Each row comes from the steps of one path. Every step used is in the known rows, and no mark comes twice. Write the path behind each row, first mark first.
Known rows
vazof romet rebizu: [-1.89  2.33 -0.21  1.62 -0.79 -6.57 -1.51 -3.51 -0.86  1.66 -1.12  2.42
  1.25  0.37  0.20  1.28 -1.70  1.30  4.88  2.93 -0.51 -0.83 -1.34  3.52
 -0.41  0.82  0.93  0.73 -1.50]
kozab vazof neleb: [-0.20 -3.19  1.38  1.21  0.78  0.97  2.77 -0.13 -2.29 -3.56  1.59 -0.78
 -1.07 -3.27 -0.28  0.61 -4.35 -0.41 -0.60 -0.38  1.37 -0.02 -0.33 -0.90
  1.99 -1.69  0.98  2.68 -0.25]
sesamav romet vazof kozab rebizu: [-0.26  2.42  0.50 -0.25 -1.82  3.39  0.01 -3.00 -8.74  0.30  0.23  1.44
  3.48  1.49 -2.04  1.69  0.54 -1.13  1.77 -1.33  0.45  0.38  4.32  0.93
  0.28  0.33  0.50  1.56  0.74]
neleb vazof: [ 2.03 -3.38  0.88  3.01  0.45  0.82 -3.13 -4.25 -4.54 -0.31  1.77 -0.33
 -2.11 -0.20  3.38  0.30 -0.19 -0.15 -1.81 -3.04 -0.61  1.55 -1.56  0.20
 -0.05  1.33 -1.09  4.48 -1.48]
kozab vazof: [ 0.55 -1.43  1.06  1.65  0.86  2.33 -0.52 -3.06 -2.30 -3.46  1.41  0.58
 -0.22 -1.66  0.98  1.00 -3.10 -0.92  0.32 -2.09  0.78 -0.60 -0.08  0.10
  2.84 -1.35 -0.70  5.32 -1.88]
romet rebizu: [-2.21 -0.85  0.45  2.06 -0.22 -6.15 -2.07 -0.64  0.77  2.04 -0.47  3.40
 -0.76  2.25  1.71  1.05 -3.22  1.12  2.95  0.81 -1.27 -1.95 -0.84  2.83
  0.48  0.88 -0.76  2.49 -2.58]
kesa vazof romet sesamav: [ 2.50  0.34  0.12  1.86 -1.06 -1.99 -1.01 -3.57  0.92 -2.31 -1.08  0.76
  0.37 -5.64  0.23 -0.61 -0.97  1.32  5.14  1.12  0.79  2.47  1.28  1.97
 -1.08  1.08  0.09  0.83  0.08]
kesa vazof romet rebizu: [-0.30  0.85  0.89  1.84 -2.09 -3.66 -1.29 -7.64 -1.04  1.22 -0.74  1.62
  1.60 -0.95 -0.11  0.49 -3.48  1.36  7.15  2.45  0.15  0.04  1.44  2.94
 -1.04  0.54  0.54  3.50 -0.60]
romet sesamav neleb vazof kesa: [ 1.11  0.22 -0.32  0.85 -1.01 -1.90  1.63  0.34 -1.81  2.82  1.97  0.84
 -0.82 -7.86 -0.25 -0.82  2.55 -1.20  0.26 -1.27 -1.14  5.49 -1.23 -0.57
 -1.08  2.35 -0.42 -2.14  0.31]
kesa vazof kozab rebizu lomo: [-0.53  0.60  2.88 -1.28  1.28  3.03 -0.54 -4.76  3.52  2.67 -0.61 -2.04
  0.57  2.96 -0.09  0.53 -3.72 -0.54  1.91 -2.82  0.52 -1.75  2.36 -0.17
  0.95 -2.33  0.28  4.17  0.63]
vazof romet: [ 1.21  0.36  0.21  1.20  0.79 -3.20 -1.24 -4.30 -3.61 -1.69 -0.07  0.28
  0.26 -0.99  0.81  0.69 -0.28  0.79  1.69  1.40  0.50  0.40 -2.09  3.68
  0.27  0.02  1.62  1.75 -1.19]
neleb vazof romet rebizu kozab: [-1.44  2.71 -1.86 -0.71 -1.54 -0.13 -3.32 -1.58  0.60  2.86 -0.82 -0.21
 -1.33  0.97  1.49 -0.29  3.16  1.38  2.45  0.83 -0.80  0.21  0.42 -0.28
 -2.46  1.01 -1.81  0.48  0.03]
kozab vazof romet: [ 0.72  2.05  0.43  1.06  0.41  2.18  0.09 -5.54 -4.27 -3.90  0.83 -0.35
  1.71 -4.13 -0.44  1.34 -1.43 -0.70  2.01 -0.05  1.50  0.72 -0.45  0.96
  2.16 -1.20  0.89  3.33 -0.80]
kesa vazof romet sesamav neleb: [ 0.21  0.64  0.08  0.79 -2.27 -1.66  0.59 -0.61  0.15 -2.01 -0.44  0.66
  0.69 -6.50 -2.08 -0.33  0.25  2.19  3.56  3.09  0.81  2.22  2.56  1.54
 -2.41 -0.44  0.56 -1.04  0.77]
vazof kozab: [ 2.44 -1.67  0.65 -0.60  1.67 -3.57 -1.44  0.51 -3.16  0.27 -0.21 -1.49
 -1.51  2.37  2.24  0.54  0.05  0.60 -0.14 -0.43  0.07  0.59 -0.47  2.04
  1.25  1.02  2.34  2.02 -0.43]
vazof neleb sesamav fezo: [ 0.81 -6.05 -0.55 -0.16  1.95 -2.81  2.61  6.18  1.06  0.86  0.37 -0.51
 -0.30  4.42  0.84 -1.07 -0.64  1.43 -5.07  0.11 -0.34 -0.30 -1.72 -1.05
  1.42  2.63  2.27 -4.16  0.83]
vazof romet sesamav fezo: [ 0.34 -1.44 -1.61 -0.05  0.53 -5.05 -0.10  2.96  1.11 -0.20 -0.94  2.37
  2.14 -1.17  0.40  0.95  0.14  2.86  2.03  1.47  0.31 -0.05  0.76  2.01
  1.42  1.27  1.52 -4.37 -0.12]
vazof kozab rebizu: [ 0.67  3.25  0.82 -1.10  1.65  0.75 -0.53  0.80 -3.29  2.65 -0.53 -0.23
  2.12  3.41  0.68  1.62 -1.21  0.13 -0.16 -2.02 -0.45 -1.16  0.34  0.73
  2.59  1.10  1.51  2.10 -0.29]
lomo rebizu kozab vazof neleb sesamav romet: [ 3.92  2.11 -1.65 -3.77 -0.14  6.12  0.27  3.03  1.80  0.22  0.03 -1.66
  0.67  1.89 -0.63 -1.81  4.15 -1.52 -4.33  0.57  0.20 -1.39 -0.68 -3.30
 -0.85 -2.13 -0.92 -4.30  1.55]
neleb sesamav romet: [ 2.58 -1.50 -0.84  1.06  0.22 -0.16 -1.12 -0.60 -4.11 -2.71 -0.31  0.96
  0.55  3.16 -0.42 -0.59  4.32 -1.43 -3.94 -0.74 -0.84  0.87 -2.84  1.92
 -0.95  2.21  0.10 -0.76 -0.93]
vazof romet rebizu lomo: [-4.80  1.36  0.76  1.07  0.18 -6.92 -1.32 -4.68  6.44  1.94 -1.36  1.46
 -0.60  1.10 -0.37  1.04 -2.65  0.70  4.47  2.62 -0.26 -2.15 -1.95  3.52
 -1.35 -2.13  0.00 -0.24 -1.30]
kesa vazof neleb: [ 2.14 -6.42  2.17  1.53 -0.06 -1.63  1.15 -3.25 -1.92 -1.67  0.85 -1.04
 -2.16 -1.41  0.71 -0.59 -5.07  0.95  1.42  0.52  1.18  0.38  0.89  1.09
 -0.70 -0.67  1.37  4.25  0.17]
kozab vazof neleb sesamav romet: [ 1.29 -1.79 -0.44  0.67 -0.49  3.31  3.55  0.81 -5.07 -4.95  0.66 -0.97
  1.34 -1.67 -2.94 -0.56  2.22 -2.75 -4.13 -0.70  0.74  1.45 -1.75 -1.91
 -0.14  0.57  1.24 -1.82  0.92]
neleb sesamav fezo: [ 1.84 -3.84 -0.78  0.22  2.03 -0.96 -0.56  3.35  0.77  0.92  0.36  0.66
  0.55  5.93  2.23 -0.46  0.75  0.94 -4.36 -1.60 -0.99 -0.68 -1.32  0.09
  2.36  2.96  0.61 -1.57 -0.77]
kozab rebizu: [-0.67  2.14  1.04  1.28  1.26  1.13 -1.01 -1.38 -1.40  1.01  0.38  2.45
  1.84  2.29  0.89  1.55 -3.42  0.22 -0.07 -2.37 -0.75 -2.79 -0.88  1.44
  2.57  0.25 -0.80  3.81 -2.13]

Which path is each row?
[-4.51 -2.56 -0.07  0.53 -0.72 -5.55  1.99  2.06  5.59  0.69 -1.57  0.91
 -1.04  3.69 -2.76 -0.98  0.74 -1.44 -1.81  2.18 -1.07 -1.27 -3.73  0.69
 -3.52 -0.36  0.27 -5.41  0.47]
vazof neleb sesamav romet rebizu lomo
[-5.60  2.85  1.00  1.12 -0.32 -1.99  0.13 -5.80  5.56 -0.13 -0.48  0.76
  1.11 -1.95 -1.40  1.51 -3.50 -0.86  4.96  1.18  0.70 -1.86 -0.76  0.92
  0.57 -3.60 -0.77  1.08 -0.99]
kozab vazof romet rebizu lomo
[-2.88  1.11 -1.11 -1.12 -0.47  1.54 -1.26  2.36  4.79 -0.05 -0.36  1.85
 -1.26  1.10  0.85  0.33 -1.46  0.64  2.61 -0.17 -0.03 -3.04  2.12 -1.26
  1.32 -1.64 -2.96  3.16 -1.49]
romet rebizu kozab vazof
[ 3.20  2.53 -0.75 -2.95  1.54  4.92 -0.04  5.18  6.68  2.03  0.32 -2.76
 -1.36  0.85  2.11 -2.41  1.10 -0.83 -4.14  0.23 -0.28 -1.30 -1.42 -4.56
  0.56 -1.32 -1.63 -2.97  1.10]
lomo rebizu kozab vazof neleb sesamav
[-4.20  3.32  0.53 -0.74 -0.18  2.64  0.44  5.06  4.86  4.24 -0.37 -1.61
  0.15 -1.09 -1.34  0.36  1.87 -0.09 -2.27 -2.40 -1.16  1.07  1.30 -2.98
 -1.33 -0.67 -1.40 -4.12  1.67]
romet sesamav neleb vazof kozab rebizu lomo
[ 1.35  3.06  0.86  0.11  0.76  4.39 -1.62 -1.72 -6.41  3.70  0.65 -1.85
  1.78  2.00  1.64  1.24  0.74 -0.83 -1.84 -4.53 -0.91  1.11  0.39 -1.65
  1.49  2.45  0.30  2.96  0.42]
neleb vazof kozab rebizu
[-2.19  0.21 -0.79  0.99 -2.13  0.25  3.49  2.13 -2.11 -1.92 -0.32  1.19
  2.51 -0.21 -3.50 -0.13  0.84 -2.33 -1.37  0.91 -0.32  0.51 -1.35 -1.82
 -0.80  1.27  0.38 -3.24  0.67]
kozab vazof neleb sesamav romet rebizu
[-2.11  1.95  1.83 -1.49  2.64 -0.07 -0.38 -0.40  3.82  3.12 -0.73 -1.24
  0.32  4.32  0.23  1.39 -2.06 -0.53 -0.29 -2.30 -0.19 -2.61 -0.51  0.50
  1.68 -1.86  0.54  1.37 -0.18]
vazof kozab rebizu lomo
[-1.87  2.33 -1.02  0.62 -1.04 -4.60  0.45  3.59  0.70 -1.54 -0.70  1.60
  0.36 -5.20 -1.83  0.45  1.66  2.13  1.27  3.75  0.04  1.65 -0.07  2.26
 -1.50  0.15  0.77 -4.11 -0.16]
vazof romet sesamav neleb
[ 1.30 -3.02  0.32  1.41  1.59 -2.75  1.77  4.13  0.81 -0.88 -0.09 -1.49
 -2.41  1.02  0.97 -1.73  0.00 -0.54 -4.36  0.65 -0.70  1.54 -4.18 -0.56
 -0.25  2.78  1.20 -1.84  0.15]
vazof neleb sesamav
[ 3.22 -1.26  1.38  1.27 -0.55 -0.51 -1.34 -8.54 -3.90 -1.99  0.09 -0.54
  0.42 -2.25  0.47 -0.03 -2.22  1.03  4.03  0.67  1.18  1.07  1.01  2.93
 -0.36 -0.22  1.37  4.95 -0.33]
kesa vazof romet
[ 3.27  0.13 -0.40  1.23 -1.51  0.06  2.01 -6.54 -5.87 -0.23  1.69  1.64
  1.10 -2.95 -1.43 -1.70  3.49 -3.90  1.13 -1.00 -0.35  5.12 -1.07  1.07
 -0.75  3.62  0.19 -0.33  0.29]
neleb sesamav romet vazof kesa
[ 3.17 -2.26  0.67  0.72  0.76  0.12 -2.46 -2.33 -6.56  1.54  0.92 -3.03
 -1.87  1.00  3.21  0.24  2.11 -0.28 -1.68 -3.03 -0.37  3.01 -0.31 -0.30
 -0.10  2.22  1.24  2.64  0.33]
neleb vazof kozab
[ 3.86  0.87 -0.46 -2.52  1.69 -0.44 -5.18  0.17  4.83  3.95 -0.08  0.76
 -2.33  4.39  4.58 -0.68  0.11  1.91  0.04  0.64 -0.71 -3.77 -0.11  1.24
  0.41 -2.46 -2.03  1.30 -1.73]
lomo rebizu kozab
[ 2.37  0.17  0.10 -3.16  1.08  3.30 -0.43  1.86  4.23  1.54  0.98 -1.34
 -1.68 -0.27  2.05 -0.68 -2.04  0.49 -0.52  0.81  0.81 -3.17  0.82 -2.48
  1.08 -4.37 -1.05  0.50  0.35]
lomo rebizu kozab vazof neleb
[ 1.09 -1.06 -2.18 -2.81 -0.28  5.85  3.07  5.28 -0.71 -4.90 -0.05 -2.10
 -0.99  0.41 -2.49 -1.64  5.09 -1.71 -5.06 -0.12  0.90  0.15 -0.07 -3.27
 -0.98 -0.59 -0.39 -2.68  1.67]
rebizu kozab vazof neleb sesamav romet
[-0.95 -5.20  1.61  2.93 -0.60 -2.91  1.10 -0.90 -1.90 -1.96  1.67  0.69
 -3.15 -2.78  0.82 -0.35 -4.60  0.64  1.24  1.55  0.94  1.50  1.26  0.35
 -0.70 -0.04  0.04  2.15  0.11]
romet vazof neleb
[-2.50  4.27 -2.53 -2.80 -1.25  2.95  1.48  6.72  4.11 -3.43 -0.60 -0.13
 -0.31 -6.51 -2.77 -0.20  3.81  1.31  0.95  2.62  1.20  0.44  3.01 -1.64
 -0.82 -2.44 -1.45 -3.63  0.91]
rebizu kozab vazof romet sesamav neleb
[ 2.53  1.62  1.92 -0.73  0.32  3.46 -0.64 -3.26 -3.40  2.26 -0.33 -1.10
  2.42  2.00  0.44  0.78 -2.90  0.20  2.30 -2.67  0.28 -0.65  3.08  0.02
  1.86  0.70  1.10  5.02  0.49]
kesa vazof kozab rebizu
[-3.31  0.91  1.97  0.93  2.22  0.69 -0.74 -2.58  5.85  1.29  0.08  1.28
 -0.13  3.13  0.39  1.25 -4.27 -0.38 -0.34 -2.49 -0.57 -4.01 -1.63  1.37
  1.65 -2.61 -1.80  3.31 -1.95]
kozab rebizu lomo
[ 0.86  4.47 -0.35 -0.14 -1.43  5.40  0.54 -0.05 -6.12  0.80 -0.43  0.08
  3.76  2.68 -2.07  0.07  3.82 -2.59 -1.44 -1.96 -0.65  2.07  2.35 -1.47
 -0.16  3.29 -0.11 -1.46  1.56]
neleb sesamav romet vazof kozab rebizu
[-3.87  3.34 -1.99 -1.64 -2.68  0.28 -1.53  0.93  0.00  3.22 -0.20 -0.36
 -0.91  0.20 -0.93 -0.11  4.53  2.26  0.99  2.65 -0.82  0.22  1.81 -0.44
 -3.57 -0.47 -1.38 -1.44  0.73]
sesamav neleb vazof romet rebizu kozab
[ 0.71 -0.79 -1.37 -1.82  1.26  4.96  2.52  7.03  4.66 -3.12  0.12 -3.03
 -3.02 -0.26  0.13 -2.41  1.85 -1.04 -4.71 -0.62  0.46  0.31 -0.93 -4.54
  0.54  0.27 -1.07 -1.21  1.26]
rebizu kozab vazof neleb sesamav
[ 0.26 -5.07 -0.99  0.63  1.07 -4.70 -0.90  5.73  3.13  0.25 -0.36  3.63
  0.20  1.24  1.89  0.77 -1.71  2.54  0.00 -0.56 -0.32 -1.17  1.17  1.22
  2.08  1.33 -0.12 -2.43 -1.19]
romet sesamav fezo
[ 2.60 -0.29 -1.49 -4.67  1.92  4.84  0.91  7.11  6.49  3.78  0.68 -1.98
  0.93  4.59  1.91 -1.72  0.74  0.76 -4.69 -0.30  0.10 -2.83  0.87 -5.11
  2.40 -1.33 -0.45 -5.02  1.72]
lomo rebizu kozab vazof neleb sesamav fezo
[-3.16 -1.50 -1.75 -2.34 -2.33  1.33  2.11  3.25 -0.52 -1.93 -0.61  1.48
 -0.34  0.47 -3.10  0.61  0.55  0.05  1.58  2.03  0.89 -2.73  2.52 -0.94
 -1.32 -2.83 -0.57 -0.81  0.47]
sesamav romet rebizu kozab vazof neleb
[-2.10  3.38  0.49 -0.56 -0.57  4.54  0.76 -1.40  0.96  1.18 -0.67 -0.97
  2.02  3.54 -2.39 -0.34  3.07 -3.09 -1.72 -2.00 -0.36  0.77  1.34 -1.49
 -0.92  0.40 -1.04 -2.59  1.73]
neleb sesamav romet vazof kozab rebizu lomo
[ 2.66  6.76 -1.95 -2.74  0.01  2.90 -2.71  1.72  6.99  1.04 -1.02  0.61
  0.97 -4.16  1.73 -0.58  1.71  0.98  3.14  1.59  0.42 -1.04  1.06 -1.60
  0.79 -2.48 -2.50 -3.15  0.13]
lomo rebizu kozab vazof romet sesamav
[ 4.14 -3.32  1.60 -0.49  0.35 -0.68 -1.62 -4.10 -3.92  0.05 -0.01 -2.52
 -1.28  1.16  1.89 -0.10 -1.69  0.67  2.05 -1.10  0.80  1.33  2.45  1.32
  0.45  0.65  2.04  4.87  0.32]
kesa vazof kozab
[ 0.51 -1.21  0.53  1.40  1.10  2.60  3.09  2.92  0.04 -3.09  0.87 -2.08
 -0.82 -2.36 -0.13 -1.14 -1.03 -1.90 -4.06 -0.99  0.25  1.66 -2.58 -3.07
  1.58  1.43  0.39 -0.27  0.49]
kozab vazof neleb sesamav
[-1.60 -0.82 -2.80 -2.31 -1.49 -2.55  1.30  7.45  2.91  0.62 -2.02  0.68
 -1.47  4.75 -1.95 -1.83  4.88  0.29 -2.48  3.10 -1.09 -1.35 -0.91 -0.68
 -3.55  1.66 -0.36 -5.21  0.99]
vazof neleb sesamav romet rebizu kozab
[-4.89 -2.31  1.36  1.78  0.64 -6.54 -1.92 -2.06  8.45  2.42 -0.75  2.55
 -2.57  3.39  1.34  0.74 -4.17  0.34  2.73  0.68 -1.00 -3.30 -1.70  2.49
 -0.32 -2.07 -1.54  1.72 -2.36]
romet rebizu lomo
[-2.48  3.47 -0.79  0.62 -1.42  0.59  1.94  2.33  0.01 -3.72  0.18  0.97
  1.87 -8.59 -2.98  0.97  0.92  0.42  1.60  2.23  1.06  1.94  1.35 -0.30
  0.17 -1.33  0.11 -2.77  0.20]
kozab vazof romet sesamav neleb
[ 1.86 -3.63 -0.64  0.54 -0.06 -1.71  2.07  1.99 -3.94 -2.75 -0.23 -0.37
 -0.34  1.65 -1.53 -1.11  3.21 -1.12 -4.53  0.96 -0.24  1.23 -3.35  0.70
 -1.99  1.80  1.95 -3.19  0.67]
vazof neleb sesamav romet
[-0.58 -6.12  0.80  2.03 -2.19 -1.89  1.70 -2.91 -7.08 -3.94  1.44  1.35
 -1.32 -2.00 -1.91  0.19 -1.69 -0.31  1.05  1.92  1.40  1.29  2.14  1.79
 -2.16 -1.01  0.84  0.77  0.49]
sesamav romet vazof neleb
[-3.72  2.36  1.82 -1.38  0.48  4.07  0.08 -0.39  0.28  4.48  0.93 -2.96
  0.52  1.87 -1.18  1.09  1.05 -0.51 -3.40 -3.08 -0.67 -0.41  0.97 -1.93
 -0.64 -2.01 -0.16  0.04  1.24]
sesamav neleb vazof kozab rebizu lomo
[ 1.67  1.46 -0.84  2.99 -0.73 -1.15 -2.20 -1.56 -1.94 -1.01 -0.12  0.03
 -0.35 -5.76  1.70 -0.13  2.52  0.40  1.19 -0.63 -0.52  4.04 -1.58  0.16
 -1.56  2.79 -0.70 -1.46 -0.01]
neleb vazof romet sesamav
